Each row was made from one path, in order. Every step used is in the known rows, and no mark comes twice. Write each row's path.
In the rows, zero is written as 128.
Known rows:
fulu pusok bagek: [116 133 172 144  66 139  90 144 147 153 167 137 105 101 125 135 151]
nufu fulu pusok: [107 124 177 149  78 139 188 127 125 144 128 144 142 107 103 137 154]
nitog pusok bagek bofedir kepi tivan fulu: [111 141 165  47 118 118  87 145 139 119 151 149 128 113 132 152 167]
nufu fulu: [106 116 178 124  94 117 197 124 101 153 115 153 149 112 122 141 171]
tivan fulu pusok nitog bofedir kepi: [121 125 169  94 114 141 124 131 153 146 132 150  99 112  95 142 101]
pusok nitog bofedir kepi tivan fulu: [128 104 142  46 120 119  98 152 141 139 124 152 102 114 107 148 119]
fulu pusok nitog: [119 133 173 132  74 140  99 152 152 151 167 132  96  93 117 131 139]
nitog bofedir kepi tivan fulu: [120  75 129  31 123 128 118 114 116 147  96 159 121 118  79 182 114]
tivan fulu: [102 131 197  81 119 113 168 100  89 177 125 155 105 118 107 147 132]
setun kepi tivan fulu pusok nitog: [125 122 182   4  90 151 121 128  62 181 159 132  86  94  52 163 122]
kepi pusok: [115 147 150 126 102 113 133  93 106 156 140 140 146 100  95 152 163]
nitog bofedir: [113 103 158  91 116 129 119 137 136 137 136 163 129 102 119 157 141]
tivan fulu pusok bagek bofedir kepi: [133 130 168  99 109 146 115 132 149 156 139 148 112 116 110 144 123]
tivan fulu pusok: [102 140 196 106 102 134 159 103 114 167 137 145  97 113  87 144 115]
nitog pusok bagek: [ 90 153 191 102  95 106  92 142 131 126 171 151 124 101 156 141 188]
nufu fulu pusok nitog bofedir kepi: [126 110 150 136  89 146 153 154 165 122 122 149 143 105 110 136 139]
tivan fulu pusok bagek bofedir nitog: [117 159 182 113 120 138 117 150 165 135 167 145 121 110 111 114 117]
kepi tivan fulu pusok: [ 95 130 176  53  91 122 151  99  84 168 130 130  82 124  56 150 111]
pusok bagek bofedir kepi tivan fulu: [146 110 140  56 112 127  84 153 135 155 134 148 122 119 132 151 154]

Write each row's path:
[134 171 134 134 122 118  84 147 166 120 175 140 172  97 124 118 167] : kepi pusok bagek bofedir nitog
[120 130 160  82 111 126  70 158 157 119 158 154 144  98 161 157 190] : nitog pusok bagek bofedir kepi
[111 151 189 104 113 136 136 137 153 140 152 148  91 112  98 123 103] : tivan fulu pusok nitog bofedir
[137  92 137  81 113 127  81 164 159 138 132 156 119  99 137 153 141] : pusok nitog bofedir kepi
[126  87 139  42  92 127 111 110 102 174 103 135  95 118  73 174 117] : bofedir kepi tivan fulu pusok nitog
[123 161 141 124 116 115 104 135 155 121 157 144 138  99 109 127 146] : kepi pusok nitog bofedir
[121 130 163 127  88 147  91 165 177 127 167 140 102  94 114 130 125] : fulu pusok nitog bofedir
[109 155 180  92 110 121  81 164 156 112 178 152 137  98 165 139 191] : nitog pusok bagek bofedir
[136 135 154 108 119 125  69 188 172 129 178 149 150  97 162 118 168] : pusok bagek bofedir nitog
[118 134 158  81 142 133  95 171 171 105 174 150 170  83 138 138 166] : bagek bofedir nitog pusok
[101 139 169  50 102 124 131 129 119 142 142 134  78 123  64 134  99] : kepi tivan fulu pusok nitog bofedir
[ 98 141 176  62  86 118 132 114  96 163 141 130  80 127  71 137 117] : kepi tivan fulu pusok bagek
[122 123 162  94 112 121  95 172 158 131 157 154 110  99 141 130 143] : pusok nitog bofedir
[124  87 138  50  88 126 106 104 100 175 103 138 102 122  78 176 125] : bofedir kepi tivan fulu pusok bagek
[148  81 129  25 125 140 114 129 116 164 107 147 131 114  97 181 141] : bagek bofedir kepi tivan fulu
[120  80 129  48 112 141 112 116 132 141 104 153 117 116  67 180 103] : nitog bofedir kepi tivan fulu pusok
[153  97 128  42 114 151  94 151 147 150 125 137 117 109  96 164 129] : bagek bofedir kepi tivan fulu pusok nitog
[138 139 160  71  93 142  96 120  80 172 170 143 141  80  92 163 171] : setun kepi pusok bagek
[154  98 136  90 105 135  66 165 153 154 142 153 139 104 160 156 176] : pusok bagek bofedir kepi
